Each row comes from the steps of one walk. Every step used is in the known rows, and no mark comes twice. Write the walk behind each row, first mark first.
Known rows
gufav > rize > vutugig: [-15 -59 -15 -60  14  33  18  17  50 -30  -6 -15  48   8 -12 -41  28 -39
  18  -5 -25  -6 -36  13]
rize > sugod > vutugig > fosaz: [-16 -36 -13 -39  -6  -6  15  56  49   2   8 -42  27   4 -34 -42  46 -60
  15 -17 -47  17 -44  -2]
sugod > rize > gesuge > gufav: [-18 -50  -7 -40   3  40   5  20  45 -11  16 -36  42  33  -3 -25  14 -20
  51 -38 -22 -12 -18  17]
vutugig > sugod > rize: [-42 -56 -10 -18  -5  23  28  15  46  -9  -2 -31  22  -4 -11 -32  14 -61
  60   4 -36   6 -53   2]
gesuge > rize > vutugig > sugod: [-35 -44 -10 -22  -2  23  45  18  71 -26   8 -18  20  25  11 -36  60 -57
  57   7   1  21 -28  -5]
tasid > mulim > fosaz > vutugig > rize > gesuge: [-47  25  17  28  12  23  75  41  65  -1  26 -49  29   1 -18 -53  27  29
  18  17   7 -40 -34   6]
vutugig > sugod > rize > gufav: [-57 -69 -13 -11 -10   3  26  19  42  -4  23 -31  47  -8  13 -34  17 -67
  60  11 -50  13 -40  13]
tasid > mulim > fosaz: [-30   3   4 -23  10  10  45  30  61  -7  -3 -45  23 -17 -30 -23  33   5
  24  26  -1 -17 -43  -5]
sugod > vutugig > rize > gesuge: [-18 -22   6 -12  22  24  26  32  69   0  15 -12  38  58   8 -32  31  -9
  29  -8 -24 -13 -19  19]
mulim > fosaz > vutugig > sugod: [-34 -11  13 -15 -24  11  63  32  34  -1   4 -54  28 -40 -28 -52   3 -24
  31  28   0 -12 -45   3]
mulim > fosaz > vutugig > rize: [-30  -3  14 -10  -6   6  70  42  49   1   5 -54  42 -14 -24 -34  15   0
  25  21  -2 -14 -27 -20]
tasid > mulim: [-28   3 -19  -6  15  10  25  28  51 -16  -6 -24  19  -2 -14 -21  20 -16
  20  23 -10  -3 -52 -21]
sugod > rize > gesuge: [-31 -49 -14 -15   5  48  16  29  47  -5   8 -23  37  18 -20 -32  11 -15
  35 -18 -41 -22 -30  21]
gesuge > gufav: [ -5 -24  -9 -48  -7  16   7  24  36 -15  -5 -37  38   4   1 -11  12 -26
  43  -8   2  12 -26 -22]
gesuge > gufav > rize > sugod: [-20 -55 -23 -59   2  11  -8  21  39 -28  -1 -39  51   2 -18 -28  32 -55
  31 -17 -35  35 -61 -21]
fosaz > vutugig > rize > gesuge > gufav: [-18  -6   4  -4  -3  26  35  35  42 -11  21 -37  44  24  11 -40   8  -4
  34 -21   9 -11 -14 -10]
mulim > fosaz: [-21 -22   7 -43  -8  17  40  34  48  -2  -7 -45  37 -23 -33 -22  19   2
  32  19  -9 -14 -27  -1]
fosaz > vutugig > rize > sugod: [-39  -7 -19  14   0  -3  42  44  38  -6   8 -40  33  -1 -18 -33  23 -48
  14  12 -33  14 -59 -49]
tasid > mulim > fosaz > vutugig > sugod: [-45  14   5   9  -7   2  71  30  48  -6   9 -55  13 -36 -23 -54  15 -20
  23  37   6 -17 -59   4]
fosaz > mulim: [-22   0 -26 -21   3  18  31  50  28   0   7 -35  32 -19 -12 -24  -2 -16
  21  25  -9   0 -11 -42]
sugod > vutugig > fosaz > mulim: [ -7  -6 -14 -43  -3   4  36  69  41  10  21 -46  31  -5 -19 -48  18 -29
  14   1 -15   4   7 -13]
vutugig > sugod > rize > gesuge > gufav: [-34 -58   1 -24  -7  41  14   8  49 -13  17 -34  31  22   9 -40  19 -43
  73 -29 -17  -4 -31  25]
gufav > rize: [-20 -51 -21 -47   4  30  14  24  39 -19 -14 -19  48 -12 -26 -32   7 -23
  22   2 -32   7 -48  -6]
sugod > rize: [-28 -48 -26 -37   5  23  15  26  44  -9  -6 -33  33   7 -23 -18  10 -37
  34  -5 -39  -5 -40  -8]
rize > sugod: [-30 -28 -23 -18  -3   5   9  37  39  -9  -5 -30  30  -7 -25 -22  31 -46
  20   8 -38  17 -62 -33]

Write each row's walk
[-33 -53 -27 -36   5  15   2  31  42 -21  -6 -25  46 -12 -32 -37  29 -49
  19   1 -52  25 -71 -21]
gufav > rize > sugod
[-22   0  28 -16  -5  24  57  37  54  -5  24 -57  50   9  -4 -45  18  17
  34 -13  15 -25  -6   4]
mulim > fosaz > vutugig > rize > gesuge > gufav
[-39 -17  -9   8  -6 -12  50  40  32  -1  30 -35  59  -2  13 -31   5 -26
  18  21 -26   9 -21 -25]
fosaz > vutugig > rize > gufav
[-20 -22 -21 -32  -9  23  56  59  56 -11  34 -43  31   4 -13 -50  57 -25
  33  -9  11  15  23 -31]
gesuge > rize > vutugig > fosaz > mulim
[-30 -65  -6 -43   4  31  32   6  51 -33  -2 -15  37  -2  -2 -51  33 -61
  43   3 -24   5 -46  21]
gufav > rize > vutugig > sugod
[-57  15   8  15   7 -20  75  40  56  -1  38 -56  51 -11   0 -39  28   0
  17  38  -8 -13 -28 -12]
tasid > mulim > fosaz > vutugig > rize > gufav
[-57  -9  -2  -1   2   5  66  23  53  -8  12 -64  11 -21 -30 -56  18 -37
  35  21 -13 -25 -58  11]
tasid > mulim > fosaz > vutugig > sugod > rize
[ -3 -62  -9 -81  -2   0  -4  42  50 -18  14 -53  50  16 -26 -49  48 -67
  26 -42 -40  36 -42   8]
gesuge > gufav > rize > sugod > vutugig > fosaz
[-22 -34 -27 -50   9   0  21  66  41  -3  25 -50  48  -9 -40 -65  34 -53
   9 -11 -51  25 -26 -11]
gufav > rize > sugod > vutugig > fosaz > mulim
[-23 -51  -7 -29   5  53  10  29  42 -16   1 -11  52   2 -22 -45  11  -1
  21 -14 -34 -11 -39  22]
gufav > rize > gesuge
[-23 -68 -13 -50  -5  29  35  33  51 -13  14 -42  33   6 -23 -41  42 -54
  37 -32 -28 -13 -13  15]
sugod > rize > vutugig > fosaz
[-43 -35  -4  -3   1  -5  33  34  50  -2  23 -27  61   6  19 -18  24 -23
  41  18 -28  18 -22 -22]
vutugig > rize > gufav
[-21 -23  13 -14   3  34  18  27  57 -12  15 -29  45  32  16 -23  29  -6
  55 -20   3  -2 -14  -7]
vutugig > rize > gesuge > gufav
[-34 -39 -21 -20  -6   0  27  38  53  -6  25 -25  53  13   8 -15  38 -21
  37  13 -20  36 -15 -21]
gesuge > rize > gufav
[-23 -12 -14 -23 -15  18  40  66  28   5  19 -52  32 -39 -31 -43   8 -15
  24   3  -6   3  -1 -33]
vutugig > fosaz > mulim
[-40 -62 -25 -28   2   2  17  27  38  -1  22 -31  55   4   1 -19  14 -42
  34   4 -51   5 -27   2]
sugod > rize > gufav
[-44 -41 -12   9  -9  39  41  27  34  -2  21 -29  25  -1 -14 -62  -1 -37
  34 -10 -32 -25 -44  27]
fosaz > vutugig > sugod > rize > gesuge
[-30 -41  -5 -22  -5  19  36  11  51 -20   1 -17  23   0  10 -38  35 -59
  45   8  -9  -2 -38  11]
rize > vutugig > sugod
[-10 -26   0 -34  -5  38   1  29  39 -12  11 -25  42  16   5 -23  14  -3
  41 -22  -1  -6 -15   8]
rize > gesuge > gufav
[-18 -48 -28 -57  21   3  -2  33  53 -17  -3 -22  46  21 -22 -40  38 -63
   9  -4 -63  23 -62   1]
gufav > rize > sugod > vutugig
[-58 -48   1 -15 -19  -6  61  30  35   7  36 -59  50 -30 -10 -52   6 -46
  44  19 -36 -10 -32  24]
mulim > fosaz > vutugig > sugod > rize > gufav
[-25 -31  -2 -20  14 -19  26  32  63   2  24 -22  58  41  27 -19  33 -38
  33  15 -37  16 -13   0]
sugod > vutugig > rize > gufav
[-31 -39  -6 -13 -12  31  29  18  34  -9  26 -43  32  11   5 -54  -1 -43
  50 -24 -13 -14 -34  22]
fosaz > vutugig > sugod > rize > gesuge > gufav
[-17 -19 -14 -33  -5  23  49  60  37  -6  27 -42  30 -20 -13 -49  31 -30
  24  -4   1  -8  12 -14]
rize > vutugig > fosaz > mulim
[-29  -4  -1  23  -2  31  48  42  43  -3  16 -24  39  11  -5 -42   6   1
  17  -1  -9 -22 -29 -10]
fosaz > vutugig > rize > gesuge
